Each row was made from one small tree. The marks that hang from a mark follow it in brackets, in the order of their numbers. Every link used is in the known rows. Write each row's tree.
Known rows:
J_281{J_13{J_662} J_42}: [ -2.2  35.3  20.7 -11.9  -6.3   9.1 -14.1   6.1   5.2  41.7   3.3  12.1
  -4.9   1.8  -6.4  -3.7 -15.0 -10.8 -18.9  -8.4 -35.2  -9.8  -2.6  20.9]
J_42{J_662{J_801} J_747{J_13}}: [ 21.5  10.8   1.5 -15.4  -0.9   7.6  -8.9   0.7  -7.2  -8.6  11.1   4.5
   0.5 -18.8 -16.3 -21.3  -0.6 -25.2 -25.6  -7.4  16.7  -7.1  -9.7 -22.0]
J_801{J_281{J_42{J_662 J_747}}}: [ -2.2  31.9  -1.8 -37.2  18.4  11.2  -5.3   3.6   2.4  16.0   9.5  -8.5
  13.0 -11.9  12.4  12.2   7.0   1.7 -43.3  -0.7 -48.4  -5.9 -16.4 -18.9]
J_281{J_13{J_747} J_42{J_662}}: [ -0.7  42.1  18.9 -23.7  -0.2   7.8  -0.7 -15.1  -4.4  17.6  19.6  13.9
   6.5 -15.1   3.7 -36.3 -10.8  -2.5 -18.8  -5.0 -55.0  -1.9   4.0   9.7]
J_42{J_662}: [  8.1  12.4  -9.4  -6.8 -14.8   1.0  -2.5  -4.2  -8.9  -7.8   6.0  -2.8
   4.4  -5.0  -5.7   9.3   1.8  -9.3  -1.7  -5.0  -9.2 -15.3   1.2  -5.7]
J_42{J_662{J_801{J_281}} J_747}: [ 14.6  13.4   9.4 -29.4  21.5   4.6  -9.0   4.7  11.9  -7.5   7.8  -4.2
   9.9 -10.4   6.9  24.8  11.4 -17.8 -41.3  -8.5  -6.0 -10.0 -22.3 -36.5]
J_662{J_13{J_747} J_801{J_281}}: [  9.0   4.9  36.9 -26.3  23.9   6.3 -12.7   0.0  37.1  19.3  -6.1   9.5
   9.5 -14.8   7.8  -3.6   4.8 -21.4 -53.4 -11.3 -17.0  16.0 -19.2 -21.5]
J_662{J_13{J_747} J_801}: [  6.7  -2.3  41.6  -9.5  11.6   8.5  -7.2 -11.4  27.3   6.5  -2.7  15.4
   3.9 -14.6  -3.7 -28.2   1.1 -18.3 -30.7 -14.1 -14.3   8.6  -1.5 -12.2]
J_42{J_662{J_13{J_747} J_801{J_281}}}: [ 15.0  16.5  28.3 -33.4   9.4   6.4 -13.4  -3.4  27.2  11.4  -0.3   6.9
  13.7 -20.8   2.9   3.7   6.4 -29.8 -56.7 -16.3 -30.2   0.5 -22.3 -28.9]
J_662{J_801{J_281{J_13{J_747} J_42}}}: [ -4.9  40.7  55.5 -38.5  22.6  10.3  -9.9   0.2  25.7  23.4   9.2  23.9
  10.5  -4.2  19.6 -15.8  -9.6  -7.4 -42.7  -8.3 -36.5  19.1 -22.3   0.4]
J_801{J_662{J_13{J_747{J_42}}}}: [ -1.8  -0.6  -4.7 -18.0  11.3  10.2 -12.1 -10.5   6.5  33.0 -21.9   7.7
  -0.9 -25.9  -2.3  -6.6  -8.6  -4.8 -29.0 -20.1 -14.4   2.0   8.0  -1.1]
J_747{J_13{J_662{J_801{J_281}}} J_42}: [  7.0   8.9  -6.0 -31.2 -14.5   5.1 -28.1   0.6   4.0  40.0 -12.5  -4.2
  -4.5  -2.4 -16.9  34.4 -14.6 -46.2 -21.8 -18.1   4.1   4.2 -48.2  -3.5]
J_281{J_13{J_747}}: [  8.1   6.8   8.4  -4.4  17.5  -3.2   4.1 -13.0   2.4  12.0  13.4   9.6
   0.9 -14.4   5.7 -34.0  -9.6  -2.2 -15.5   1.8 -13.3  12.1   7.6   4.3]
J_13{J_662{J_801{J_281{J_42}}}}: [ -8.1  27.1  37.6 -28.8   0.3  11.7 -25.1  11.9  28.6  31.7 -15.1   5.3
   8.0  12.4   1.7  41.6  -1.2 -24.2 -26.6 -18.2 -27.3  -6.6 -34.2  -5.5]
J_662{J_13 J_801{J_281}}: [  9.9  17.3  41.4 -28.1   5.1   8.4 -17.2  17.7  31.8  13.5  -6.4  14.1
   3.8  -5.8   4.4  10.5   3.0 -20.1 -55.6 -14.2  -3.8   8.6 -18.5 -15.0]
J_281{J_13{J_662{J_801} J_747{J_42}}}: [  4.5   5.0  19.2 -16.5  -2.0   6.3 -15.5 -28.5   8.5  30.1   3.5   9.2
  -6.3  -5.5 -10.0  -9.0 -16.4 -33.8  -7.2 -22.1 -23.4  -0.9 -17.2   5.4]
J_801{J_281{J_13 J_42} J_662}: [ -5.2  53.8  18.8 -34.3  17.0   7.9 -16.8  33.2  12.6  38.3 -12.8  24.5
   4.4  -5.6  18.2  22.2 -13.6  10.3 -49.4  -9.0  -5.6  -0.8  -2.0  10.0]
J_662{J_13{J_747}}: [  7.8  -7.1  12.2  -5.1  15.0   3.3  -0.4 -11.7  15.1  20.9  -2.1   3.3
   2.9 -20.8  -0.5 -31.6   1.2  -7.3 -32.5  -3.2 -24.6  10.4   4.9  -7.3]
J_747{J_13{J_662{J_801}} J_42}: [  4.1   4.0  -0.5 -14.7 -28.0   9.4 -23.7  -8.0  -5.5  27.7  -9.7   2.6
 -10.4  -1.0 -28.1   6.9 -17.2 -42.1  -0.1 -20.9   7.0  -3.0 -31.2   7.3]

Which tree is each row?
[ -3.9  -5.6   0.4 -18.7   2.4   9.4  -3.1 -26.2   4.2  26.5   1.8  -1.6
  -3.3 -21.8  -3.2 -30.7  -6.4 -12.1 -21.6 -10.9 -41.9  14.4  -2.6   2.5] : J_662{J_13{J_747{J_42}}}
[  5.3  22.6  19.2 -27.5 -15.3   9.0  -8.5 -28.4  -6.1   1.7  19.1  14.3
  -0.7 -14.4  -5.1 -23.9 -13.4 -24.8 -10.2 -20.7 -27.1  -0.8 -12.5   2.3] : J_281{J_13{J_747{J_42{J_662{J_801}}}}}
[  6.2  37.0  12.3 -44.1  17.9  18.0 -10.8  10.3  11.4  31.4   9.0  -1.4
   8.5 -23.1   6.9  -1.8   7.1  -6.4 -74.0  -6.2 -55.1  -3.9 -10.9 -18.0] : J_801{J_281{J_42{J_662{J_13} J_747}}}
[  4.9  -1.5   4.0  -4.4  23.3   4.3  -8.0   3.8  18.9  23.9 -25.0  12.3
   4.8 -25.5   1.0  -5.7  -2.0  -2.2 -35.6 -11.9   4.6  -3.7  15.4 -10.4] : J_801{J_662{J_13{J_747}}}
[ -0.5   4.6  28.3 -40.0  11.8  12.0 -14.6 -13.3  23.9  27.0  -5.4   5.9
   4.7 -14.6   6.6  -4.9  -2.9 -25.0 -43.9 -19.3 -35.5  19.9 -27.8 -12.5] : J_662{J_13{J_747{J_42}} J_801{J_281}}
[  2.3  15.3  21.6 -16.1   7.0  17.0 -19.3   2.5   8.3  32.5  -4.3   6.6
  -2.4  -7.2 -17.3 -14.0  -7.2 -25.9 -24.6 -11.9  -8.0  -4.8 -19.9  -4.9] : J_281{J_42{J_747{J_13{J_662{J_801}}}}}
[  0.4  54.0  20.5 -25.1 -18.4  12.1  -6.2   2.7  -9.5  12.6  19.7  18.2
   0.5  -5.0  -0.1 -18.8 -11.9  -3.4 -21.8  -7.2 -38.2 -10.7   3.5  17.8] : J_281{J_13 J_42{J_662}}
[  0.1  31.0  15.0 -36.2  39.8  17.8 -16.6  29.7  24.4  47.0 -19.4  10.3
   7.7 -21.6  13.9  12.6   2.5   8.7 -76.7 -10.7 -18.2  -1.7   3.5 -15.6] : J_801{J_281{J_42{J_747}} J_662{J_13}}
[  3.2  29.5  46.1 -18.8  12.2  17.2 -17.2   0.7  16.6  29.5  10.4  17.6
  -5.3  -2.4  -3.1 -14.1  -8.3 -16.5 -32.5 -15.6 -26.2  -9.9  -8.5   0.5] : J_281{J_13{J_662{J_801}} J_42{J_747}}
[ 12.3   5.2  31.0  -2.6  10.0   1.2 -12.6 -13.0  20.0  22.7   1.0  13.4
  -0.9  -4.9  -5.9  -5.3  -9.0 -31.5 -15.0 -15.2  -7.4  -6.2  -9.5  -3.3] : J_281{J_13{J_662{J_801} J_747}}
[  7.2  16.3 -33.2 -22.8 -31.6   5.7  -8.7 -12.1 -31.9  12.0   7.2  -3.0
  -6.1 -16.3 -20.9 -11.9 -14.3 -21.5  -0.5  -7.5  -8.0  -0.5 -14.7   7.8] : J_747{J_13 J_42{J_662}}
[  4.5 -13.2  20.5   1.8   9.3   1.4 -11.5 -18.6  23.5  12.9 -13.2  -1.2
   5.3  -1.0  -8.5  12.6   1.0 -29.2   1.7 -15.8 -11.0  -8.6 -18.0 -15.6] : J_13{J_662{J_801} J_747}
[  0.6  29.8 -12.0 -33.6  33.5   9.3 -14.5  28.4   4.0  40.9 -19.6   5.3
   6.9 -21.0   8.4   9.1  -6.8   5.3 -53.2  -1.0   9.3   5.8 -11.4 -12.4] : J_801{J_281{J_42{J_747{J_13}}} J_662}
[ 24.3  17.4  -3.9 -32.3  11.9   4.5 -13.1   9.6   0.9   2.8   7.4  -2.3
   6.9 -18.7  -3.5   5.6   2.0 -27.8 -48.9  -4.2  11.3  -0.6 -26.4 -31.5] : J_42{J_662{J_801{J_281}} J_747{J_13}}
[  3.5   1.0 -12.0 -11.7   2.6  -0.2 -10.0 -29.1  -5.5  42.6   6.2  -2.9
  -7.4 -12.0  -7.7  -7.8 -17.1 -24.3  -5.9 -10.9 -36.8   1.2  -9.6  11.0] : J_281{J_13{J_662 J_747{J_42}}}
[  2.1  48.8  12.7 -41.1  12.6   4.7  -5.4  -4.3   3.4  28.9  16.0   8.4
  13.2 -16.4  14.5  -9.0  -7.9  -5.9 -44.3  -2.2 -56.7   4.9 -13.7  -1.5] : J_801{J_281{J_13{J_747} J_42{J_662}}}
[ 17.7   9.7   4.9 -17.6  -5.4  -0.5 -24.4  17.2  15.3  30.7 -15.8   0.7
   1.3  -1.2 -14.5  32.9  -7.7 -42.7 -30.9 -10.8  18.5  -0.9 -39.9 -11.7] : J_747{J_13{J_662{J_801{J_281}}}}
[ -6.7  27.1  57.1 -39.7  18.9  15.4 -14.8   1.2  40.2  30.6  -4.8  17.6
  12.8 -10.1  14.1 -13.7   0.5 -13.3 -55.3 -14.4 -47.0  17.2 -20.7 -10.6] : J_662{J_13{J_747} J_801{J_281{J_42}}}
[  7.4  50.1   8.0 -43.2  19.8  10.8  -6.4   8.9  -1.8  24.9  23.4   5.1
   6.3 -16.5  13.9  -5.2  -2.3  -0.8 -60.1   0.2 -44.6  -1.9  -8.8  -7.8] : J_801{J_281{J_13 J_42{J_662 J_747}}}
[ -9.3  16.4  34.9 -28.7  20.2  10.3 -19.3  -6.9  33.8  36.3 -15.4   0.6
  14.4   1.8   6.1  26.7  -0.2 -24.2 -25.0 -15.8 -44.0   1.6 -35.7 -13.1] : J_13{J_662{J_801{J_281{J_42}}} J_747}
[  0.4  44.1  13.1 -35.8  45.7  10.6 -12.6  27.3  11.0  38.8  -3.6  15.5
   4.8 -15.7  21.7  11.6  -7.4  14.0 -62.2  -4.6  -5.7   0.4   2.2  -6.2] : J_801{J_281{J_13 J_42{J_747}} J_662}
[  2.4  47.1  18.8 -42.4  -8.6  14.2 -15.7  13.7  12.5  29.5   0.9   7.5
   9.3 -13.2   4.4  10.4   1.4 -12.3 -61.3 -11.4 -51.7  -4.3 -12.3  -3.4] : J_801{J_281{J_42{J_662{J_13}}}}
[  7.9   4.7  16.7 -17.2   4.2   1.7 -21.8  10.6  27.5  19.6 -15.4  -1.8
   5.0   7.3  -1.6  53.8   3.1 -32.1 -22.7 -15.4   2.0  -8.7 -31.7 -17.5] : J_13{J_662{J_801{J_281}}}
[ -2.8  -2.2  30.0 -23.4  -1.3  14.4  -9.6 -23.6  17.0  15.3  -0.7  10.9
  -2.2 -15.1  -6.3 -31.1  -4.9 -21.6 -21.6 -22.9 -30.7  13.0 -12.4  -2.5] : J_662{J_13{J_747{J_42}} J_801}
[ 14.5  16.7  33.2  -3.5  -9.3   3.3 -19.5   4.4  15.4  19.0   1.4  18.2
  -7.5   3.3 -10.6   7.3 -10.0 -29.5 -15.7 -17.2   7.3 -13.2  -8.9   3.5] : J_281{J_13{J_662{J_801}}}
[  6.9  18.7 -10.5 -23.7  -8.0   3.0  -0.5 -31.4 -19.1  14.6  22.1   2.4
  -1.8 -21.2  -2.6 -26.5 -14.5 -14.3  -8.6  -9.1 -38.9   0.7  -3.2   8.3] : J_281{J_13{J_747{J_42{J_662}}}}
[  0.1  17.8  24.5 -39.2  15.6   5.0 -10.2 -15.4  11.5  19.9   9.4  11.4
   1.2  -9.0  12.2  -5.5 -13.8 -19.4 -31.5 -13.1 -24.1  21.7 -29.4  -2.9] : J_662{J_801{J_281{J_13{J_747{J_42}}}}}
[ -0.5  22.7   7.2 -41.1 -16.1   8.8 -16.7  -5.5   1.0   0.3   1.4  -1.0
   5.5  -0.1  -1.0  35.9  -1.4 -25.5 -19.7 -20.2 -18.3  -4.8 -35.5 -12.3] : J_747{J_42{J_662{J_801{J_281}}}}
[ -1.5  17.7  29.9 -31.3  26.2  14.3 -20.4   7.7  27.9  32.8  -7.6  -2.3
   7.1   1.8   5.4  31.3   4.6 -20.3 -40.6 -12.8 -33.0  -6.3 -31.2 -20.4] : J_13{J_662{J_801{J_281{J_42{J_747}}}}}
[ 20.2  -7.0   3.1  -3.0   9.9   5.3 -16.8   1.1   6.9  21.0  -4.5  -0.9
  -5.8 -10.6 -20.8  -4.7  -3.8 -34.0 -19.2  -8.9  21.3  -6.0 -18.0 -17.4] : J_42{J_747{J_13{J_662{J_801}}}}
[ 12.9   6.5  14.8 -12.7   5.8   9.7  -4.8  -6.2   3.4 -19.1  11.4   2.0
   4.6 -10.0  -4.7  -2.2   9.4 -13.3 -15.8 -11.3  -0.8 -15.4  -5.7 -27.0] : J_42{J_662{J_801} J_747}
